What can hang from each mark
k287: k130 k340 k398 k881
k881: k287 k552
k552: k340 k398 k881
k130: k287 k552
k340: k287 k552

Each row was made from one small tree. Brackets hold a mark, then the marks that hang from it, in the order of their numbers. Every link used is in the known rows. Write each row's tree.
Known rows
{k340 {k287 k398} {k552 k881}}: [  6.0  -1.6   1.7 -20.4  10.9 -19.0   0.5  14.3  -4.8   3.7   4.3  -7.3
   9.5 -11.1   4.7   3.2  -5.6  -3.0 -44.8   2.7   6.6  -8.3   0.7  11.0
   7.0]
{k552 k881}: [ -2.1   5.0  -7.4  -2.0   0.5 -10.8  -4.1   1.9   0.7   2.7   1.8  -0.6
   2.0   0.9  11.0   0.9  -0.5   0.5 -28.9  -2.6   2.2  -3.8  -3.2  11.6
   7.1]
{k287 k130 {k340 {k552 k881}} k398}: [ -5.2   0.2   5.0  -4.7   9.2 -14.7   5.5   4.3  -2.4  -6.7   6.2   5.1
  -0.9 -12.5  19.4   4.5  -6.6  -7.0 -30.1   3.1  -4.0  -1.3  -1.0  -4.1
   3.3]
{k287 {k130 k552} k340}: [ -9.1   3.0  -0.6  14.7  -5.0   2.4   3.1 -16.0   6.3   0.3   0.0  15.9
 -13.3   9.8   8.4   2.8  -4.2  -3.8  30.9  -2.4  -3.2   7.6   1.4  -7.2
  -4.9]
{k130 k287 {k552 k881}}: [ -1.8   6.2 -16.6  11.2  -3.1 -10.5  -9.7   4.8  11.4   5.6   6.1   4.5
   5.0   7.6   0.2  -4.9  -3.5   3.6  -2.3  -2.9  10.2  -3.7   2.2  13.1
  -0.1]
{k340 k287 {k552 k398 k881}}: [  6.3  -6.9  14.4 -11.8   6.6  -4.8  -7.4   4.3  -4.1   7.4   5.6   1.9
   3.7  -5.9  -4.8   6.2  -4.7   0.8  10.0   2.6   6.5  -2.5  -3.4  12.7
  -3.4]
{k340 k287 {k552 k881}}: [  1.7  -2.2  11.2 -18.0  11.2 -12.7  -1.2   7.4  -3.9   5.6   3.9   0.5
   0.4  -7.1   7.0   4.1  -4.4   0.7 -24.8  -4.0   6.5  -8.5  -1.2  13.1
   2.6]
{k552 {k340 {k287 k130 k398}} k881}: [  2.0 -17.3 -13.7 -16.8   2.9 -16.1  -1.4  14.9  -5.4  18.5  -3.6  -6.0
  -1.7   1.5  12.7  -1.0   7.8  -2.9 -56.3  -4.0   2.1  -7.9  -2.2   4.0
   6.2]
{k340 {k552 k398 k881}}: [ 1.2 -0.2 10.8 -3.1  6.9 -0.4 -4.1  3.9 -0.5 -6.9  2.7  1.1  2.4 -8.8
 -3.0  4.2 -4.7  0.5 -0.5  5.1  1.6  2.0 -3.3  9.4 -6.4]
{k552 k340 k398}: [  4.3  -3.5  -4.4   0.9  -5.3  10.2   2.4   0.2  -2.8   1.4 -10.7  -5.0
  -1.8  -1.0 -13.8   0.5   9.2  -0.5   1.6  -0.8  -1.0   4.6  -5.7  -9.2
  -5.4]
{k881 k287 k552}: [  3.9  12.1   7.1 -13.5   2.4   5.2  -1.1   6.1  -5.0  -5.2  -0.1  -3.4
  -5.7   5.4  -0.4  -1.5  -4.9  -0.6   0.2  -0.6   0.8  -4.4   5.4   0.5
   4.8]
{k287 {k130 k552}}: [ -7.6  -5.9  -7.4  12.9   0.6   6.7   2.1  -6.3   7.8   0.8  -1.4   5.9
 -14.8   9.0   3.9  -0.8  -0.6  -0.9  11.8  -0.1   0.8   6.5   4.1   4.3
  -5.4]
{k287 k340}: [ -1.3  13.5  -1.4   4.5  -4.7  -2.7   6.4 -11.8  -4.6  -0.2   0.0   6.8
  -1.7  -1.0   1.2   3.7  -1.7  -2.7   8.5  -4.1  -1.4   3.7  -4.1 -11.5
   7.4]
{k552 k340 k398 k881}: [  2.3  -2.7  -2.6  -3.2  -5.6  -2.6  -6.0   6.1   1.1   3.6  -6.7  -2.5
   4.0   2.0  -1.8   0.7   8.1   0.6 -17.8  -1.4   0.4  -0.1  -7.9   1.0
  -4.6]
{k130 {k552 {k340 {k287 k881}} k398}}: [  3.1 -14.1   1.0   3.9 -10.4  10.4  -6.3  -9.5   8.4   8.0 -12.3  -4.5
   9.1   9.5 -17.0  -2.0  12.0   7.9  28.6  -1.9  -0.1   6.1  -2.4   6.9
 -10.5]
{k340 k552}: [ -1.7   2.6   7.5  -3.9  10.3   2.0   9.8   1.2  -4.4  -9.6  -1.9  -3.4
  -6.1 -12.3  -3.0   1.4  -3.4  -0.7 -14.9   0.3   2.0  -1.5   0.0  -1.7
   0.3]
{k130 {k287 {k340 k552} k398}}: [  3.6  11.2  -4.7   3.5   4.9  -7.5  10.8   6.1  -6.9  -5.3   6.5  -1.0
   7.5 -20.5  -9.3  -0.1  -6.0  -2.8  -6.5  -0.2   4.8  -2.2   0.2 -16.2
   8.1]
{k881 {k287 k130 k340} {k552 k398}}: [  3.5   5.4  17.0  -2.3  -4.3  14.2  -4.2  -7.8  -7.6  -0.8   6.1  11.2
 -12.2   7.1  -1.7   3.9  -5.4  -3.3  56.6   3.3  -6.5   2.6   1.6 -11.3
  -3.7]
{k287 {k340 k552}}: [ -2.6  12.6  14.8  -1.6   4.3  -1.5  11.3  -7.3  -5.5 -10.3  -0.5   6.2
  -4.0 -14.2   1.8   5.1  -6.3  -3.2   4.7  -2.8  -1.9   0.9  -2.4 -13.4
   1.0]
{k881 {k287 k340} k552}: [  2.6  22.1  14.7 -11.7  -4.0   1.4   0.6  -2.9  -5.1  -5.8   2.1   7.3
  -3.9   4.2   2.6   1.7  -8.0  -3.8  18.6  -4.1  -2.5  -3.7   3.2 -12.1
   4.6]
{k130 {k287 k398} k552}: [  4.4   5.2 -25.7  13.4  -1.1  -3.7   0.1   9.0   6.3   1.6   2.5  -5.2
   8.0   1.4 -14.0  -5.3  -2.9  -0.6  -4.5   4.1   9.6   2.7   5.9   0.3
   3.6]
{k881 {k552 k398}}: [ 4.4  1.3  8.5  3.1 -7.4  9.7 -6.1 11.2 -4.5  8.4  8.7 -2.1 -2.9  6.8
 -9.0  1.7 -2.8 -2.2 21.4  5.7  9.3  5.5  2.7 -2.2 -4.5]
{k287 k398 k881}: [  0.5  -2.6 -18.5   5.9   0.9  -1.6   5.1  -1.9  -0.6  -3.7  -3.3 -18.1
  13.3  -3.5  -4.9  -3.5   7.2   5.8 -30.1   2.5  -1.8   2.2  -0.5   8.6
  12.3]

Write each row's tree
[ -0.2   0.5 -16.3   0.5   5.5   4.3   3.0  -4.5   5.0 -12.8  -6.8  -1.8
  -6.7   6.9  -0.5  -2.3  -4.0  -4.2   3.0   4.4  -8.4   2.3   6.8   2.7
  -0.1]
{k881 {k287 {k130 k552} k398}}
[ -2.2   0.9  19.2  10.3  -0.2  12.1   4.5 -17.3  -1.5 -12.0  -1.3   0.4
   8.1 -13.5 -10.8   3.8   1.6   6.4  35.1   2.0  -5.8   8.3  -5.3  -4.2
  -4.0]
{k287 {k340 {k552 k398}} k881}
[  0.8 -15.2   0.1 -16.9  15.5 -14.7   1.2  13.6  -6.3   7.9   7.9  -3.8
  -2.6  -9.5  12.6   2.9  -3.6  -2.5 -39.9   2.6   4.0  -8.1   1.6  11.4
   5.0]
{k340 {k287 k130 k398} {k552 k881}}
[ -7.5  -1.4  13.2   2.3   7.7   2.1  12.8  -8.6  -8.2  -6.6   2.6  10.0
 -16.1 -11.5   7.8   4.2  -3.4  -2.8   8.8  -2.4  -4.6   0.5  -0.9 -12.8
  -1.3]
{k287 k130 {k340 k552}}
[ -5.2  -4.7 -15.4   5.9   2.4 -10.7  -4.2   7.2  12.4   0.5   2.8   0.5
  -0.8   9.3  15.0  -0.8  -5.4  -4.9 -27.5   6.7   0.5   0.9   4.9  12.5
  -1.3]
{k287 {k130 {k552 k881}} k398}
[ -3.1  16.0  -8.3  13.0  -8.8 -14.0  -8.4  -4.9  10.7   4.7   7.7  15.6
   7.7   6.1   6.0  -1.4  -6.2   0.6  16.1  -5.3   5.6  -0.7  -0.4   0.6
   0.0]
{k130 {k287 k340} {k552 k881}}
[  0.7   3.8  -3.7   9.5   4.7  -3.9   9.5  -2.1  -3.4  -7.1   4.3  -8.0
  17.1 -21.5 -10.2  -3.8   1.0   5.5  -7.0   0.8   2.0  -2.3  -0.9  -6.8
   9.6]
{k130 {k287 {k340 k552} k398 k881}}
[ -6.5   4.0  -8.6   7.0  -4.1 -14.7  -3.4  -2.2   9.6  -0.1   4.8  10.9
   1.9   9.7  19.4   2.4  -6.7  -8.0  -8.3   2.5  -4.2   3.9   1.9  -0.8
  -1.4]
{k287 {k130 {k552 k881}} k340 k398}
[-4.8 -8.5 15.8 15.0 -9.7 14.7 -4.7 -8.9 -3.8  9.3 11.0  5.4 -3.7  6.7
  2.3  1.0  3.6  4.6 46.5  3.9 -0.9  6.9  0.1 -3.1 -3.9]
{k287 k130 k340 {k881 {k552 k398}}}
[ -1.8   5.4 -11.8  17.7  -6.1  -0.4   1.9 -15.9  -2.0   3.5   4.3   0.3
   9.3  -7.2  -6.3  -4.5   7.2  12.1  17.9  -8.1   0.8  -0.1  -4.0  -0.9
  12.1]
{k130 {k287 k340 k881}}
[  3.5   6.4   1.5  -8.4  -3.9   4.0  -9.7  -4.9  13.6 -12.9 -15.4   3.7
   4.5  10.9  -4.9  -0.9   1.4  -0.5  10.6   0.0  -8.0  -0.5  -2.9   4.2
 -13.9]
{k130 {k552 k340 k398 {k881 k287}}}
[  1.9  -9.3  -2.7  -9.4   2.9   6.4  -5.5  -4.1  -0.6  -4.1 -11.3   1.1
  -8.1   4.6   3.2  -1.4   7.7   1.6  -1.5  -2.1 -10.9  -4.4  -6.2   2.5
  -5.2]
{k552 k340 k398 {k881 {k287 k130}}}
[ 2.4 -5.9 -4.3 -3.0  6.1  6.2 -9.5 -9.9 -0.2 -3.8 -0.6  5.3 -7.9  5.6
  2.5  1.6  0.4  2.3 19.5  3.5 -8.7 -0.2 -3.1 13.3 -0.2]
{k552 k398 {k881 {k287 k130}}}
[  5.4  -5.2  11.3 -19.6  -5.4  -3.0   0.5  19.1  -9.0  19.8  -1.5  -5.3
  -6.0   5.1   0.7  -1.2   4.8  -2.0 -21.0  -7.6  11.0  -8.8   1.7  -7.0
   0.3]
{k881 {k552 {k340 k287}}}
[ -0.4  13.9   7.8  -8.7   5.1 -18.2   5.3   5.7  -1.3 -10.6   3.5   1.3
  10.6 -13.8  11.7   5.2  -9.2  -7.4 -34.6   3.1  -1.1  -2.7  -2.2  -4.8
   4.9]
{k287 {k340 {k552 k881}} k398}
[  7.8  -7.6  11.7  -6.8   7.6   8.2   0.3  -0.3  -7.9   4.9   2.3  -1.1
  -3.3  -9.1 -18.1   5.9  -1.9   0.5  27.4   2.8   6.9   3.0  -1.9   2.2
  -3.7]
{k340 k287 {k552 k398}}
[-0.3 -2.2 -3.2 10.0 -4.2  4.0 -4.3 11.0 -1.9 11.3 10.8 -9.8  6.6 -0.9
 -6.3 -8.9  5.0 11.6 -1.7 -2.9 12.2 -6.2  4.5  8.9  7.4]
{k130 {k287 {k881 k552}}}
[  1.1  -8.4  11.1   0.8 -10.9  13.1  -3.6   8.8  -0.2   5.9  -3.5 -11.4
   6.5   3.5  -8.2  -4.3  11.6   5.9   1.4  -0.2   2.1   1.6  -0.5  -2.6
  -7.7]
{k287 {k881 {k552 k340 k398}}}
[  1.1  -1.9  -3.8   7.5  -8.9  10.9  -1.8  -0.9   8.9  -2.1 -13.1  -0.3
  -0.2   8.5 -13.8  -0.5   4.1  -2.0  17.5   1.1  -0.4   9.0  -1.4  -7.5
 -14.4]
{k130 {k552 k340 k398}}
[ -0.6   4.6  17.8  11.2 -13.7   8.8  -6.0  -5.1  -1.3   4.7   7.4   1.4
   9.1   5.1  -6.3   1.9   2.0   4.3  40.3   2.9   1.8   7.6  -0.4  -3.9
  -2.2]
{k287 k340 {k881 {k552 k398}}}
[  4.2  -1.6  12.0  -4.7  -9.8  10.5  -2.7  17.2  -1.2   8.2  -1.9  -4.9
  -3.3   4.7  -9.2  -0.6   5.5  -3.2   2.4   1.5   6.1   1.4   0.4 -12.6
  -8.8]
{k881 {k552 k340 k398}}
[  1.6  -0.9 -14.7 -11.6  11.5  -8.1  -1.6   1.8  -2.5  -7.8  -1.5  -4.3
  -1.6   0.9  12.2  -1.4  -1.5  -1.7 -33.7   2.6  -8.0  -6.8   1.0  12.3
  10.2]
{k552 {k881 {k287 k130 k398}}}
[  3.4  -3.4 -26.7  13.7   0.3  -1.5   3.0   2.7  -4.1   3.4   3.0 -17.7
  16.1  -8.8 -14.1  -7.9   8.6   9.6 -21.8   1.6   5.7  -3.5   0.0   9.0
  15.9]
{k130 {k287 k398 k881}}
[ -5.7   3.4  -3.1  -3.9  -5.5 -10.2  -3.1   5.8  14.1  -1.7 -11.4   1.7
   3.6   9.2  10.1  -2.3   3.0  -1.3 -33.9  -6.7   0.3  -3.2  -0.9   2.4
  -7.8]
{k130 {k552 k340 k881}}
[ -8.0 -11.5  -5.8   5.5  -3.0   6.6   5.4  -1.1   6.3   0.9 -11.5   2.7
 -14.5   7.9   4.3  -3.5   6.2  -1.8 -10.3  -5.4  -3.2   1.8   1.9  -5.7
  -9.4]
{k287 {k130 {k552 k340}}}
[ -0.7  -5.4   9.7 -16.7   3.3   9.2   3.8  10.6  -7.5  -1.2  -7.5  -2.8
 -18.0   4.4   5.9  -4.9   4.6  -1.3 -17.5  -6.1  -4.3  -9.8   3.8  -8.7
  -3.5]
{k881 {k287 k130} {k552 k340}}
[-5.4 -4.2  3.2  5.8 -5.2 -0.2  3.1  3.9 -3.8  6.4 10.9 -4.8  2.1  2.2
 10.9 -1.7  2.2  0.0 -6.0  3.2 -1.3  0.6  4.2 -5.2  6.7]
{k287 k130 k340 k398 {k881 k552}}
[ -0.3   1.1 -16.0   9.0  -6.7   2.3   1.8   6.5   6.8   3.2  -7.7  -0.7
  -0.7   2.3 -10.6  -7.7   5.1   2.7  -6.3  -7.9   6.6  -2.7   0.8  -7.6
  -5.0]
{k130 k287 {k552 k340}}
[  0.8  -2.4   0.2 -17.6  20.5  -6.5   4.5   6.4  -3.2 -17.6  -2.4  -4.7
  -3.9 -12.7  11.0  -0.2  -6.8  -3.1 -40.3   5.1  -9.3  -8.9   2.7   8.8
   3.7]
{k340 {k552 {k881 {k287 k130 k398}}}}
[ -1.2 -18.5 -14.9   6.9   2.5   0.6  -0.6  -5.8   6.1   9.5  -0.7  -7.6
   3.3   8.1  -1.4  -3.0   4.6   4.8  -0.5   2.9   0.9   3.5   5.0  15.6
   2.9]
{k340 {k287 {k130 k552} k398 k881}}
[ -0.1   4.4  -5.3  30.1 -12.1  11.6  -7.4 -19.7  11.2   1.4   3.6   7.3
  13.5   4.6 -19.0  -2.7   2.1  10.0  66.8   0.6   1.6  10.0  -1.9  -0.3
  -4.9]
{k130 {k287 k340 k881} {k552 k398}}
[  3.1 -17.2  -3.1 -11.4  15.2  -2.6   9.8   8.8 -11.4   6.2   2.9  -6.2
  -8.9 -11.3  -0.6   2.5  -1.2  -3.4 -21.4   3.2   3.7  -3.2   2.4   1.4
   5.0]
{k340 {k287 k130 k398} k552}
[ -0.1   8.2   5.0   2.0  -9.1  -4.9   2.3   5.0  -2.4   2.1   7.5  -8.2
  13.5   0.0   4.0  -1.4  -0.6  -0.5 -11.8   2.1   1.9   0.9   3.2  -6.1
   8.9]
{k287 k340 k398 {k881 k552}}
[ -3.3  -6.7 -18.7  10.5   2.6   1.4   4.4   3.4   7.3  -0.9  -1.1  -1.0
  -7.0   6.7   2.3  -1.5  -3.1  -5.1  -9.0   6.1  -0.3   6.1   5.7   1.9
  -1.2]
{k287 {k130 k552} k398}
[ -1.1 -18.3  -4.3 -14.5   3.0 -10.1  -2.9   6.8  -4.8  20.1  -3.7   2.0
  -9.9   4.5  15.0  -0.9   9.5   1.9 -34.0  -9.7   2.8 -10.7  -5.2   7.1
   2.3]
{k552 {k340 {k287 k130}} k881}
[  0.3  -7.7  -2.5   1.0   0.3  19.2  -1.9 -10.0   5.8 -10.3 -17.5   4.6
 -12.4   8.4 -11.0  -2.3   4.9  -0.2  32.4   0.3 -11.0   4.3  -0.1  -5.8
 -15.2]
{k881 {k287 {k130 {k552 k340 k398}}}}
[  6.8  17.7  19.3  -5.8  -6.5   9.7  -5.0  -5.7  -6.3  -4.5   3.6   7.5
  -1.3   5.6  -8.7   4.1  -6.5  -4.1  51.0   2.7  -3.1   3.8   0.3 -13.2
  -2.4]
{k881 {k287 k340} {k552 k398}}
[ 0.2 -4.6  9.9  8.0 -7.7 13.2 -7.0  3.0  1.0  5.5  6.3 -8.5  5.6  4.7
 -9.8 -1.6  4.6  6.1 24.0  5.6  4.9  5.1  1.8  7.8 -1.9]
{k287 {k881 {k552 k398}}}
[  6.0  20.3  -8.5  -8.6   0.6  -4.5   6.4 -10.9  -5.8 -14.5  -6.2  -1.7
   6.0  -4.6  -3.4   2.2  -4.8  -5.9   0.8   0.3 -10.6   0.2  -1.9 -12.1
  12.4]
{k881 {k287 k340 k398}}
[ -2.1  24.9   5.1  -5.0  -4.4  -8.6  -6.6 -17.6  11.8 -14.2  -4.6  14.8
   4.6   9.5  10.6   2.6 -10.5  -2.2  16.7  -4.5  -9.7   0.7  -0.5   2.3
  -0.8]
{k130 {k552 {k881 {k287 k340}}}}
[ -2.8  -0.6   5.5  -0.1   7.8  -2.8  14.6  -1.1  -7.7  -8.1   2.4   1.9
  -7.5 -16.1   6.5   3.9  -4.8  -6.8 -12.6   3.2  -4.6   2.3   0.5 -14.2
   2.6]
{k287 k130 {k340 k552} k398}
[ -7.0  -0.4   4.2  15.7  -7.7  -0.8 -10.6 -13.2  10.5   3.1   5.1  19.5
  -4.3  13.7   8.8   5.7  -5.2  -3.6  43.2   3.1  -4.1   9.8  -2.2   2.0
 -12.4]
{k287 {k130 {k552 k398 k881}} k340}
[  0.7 -10.4   8.9  -7.2   9.8   2.3   5.5  -6.0  -5.5   0.7  -1.7  -8.6
   3.8 -12.3  -5.5  -0.3   3.7   9.9  -6.5  -3.7   3.3  -3.6  -1.3  13.4
   4.6]
{k340 {k287 k881} k552}
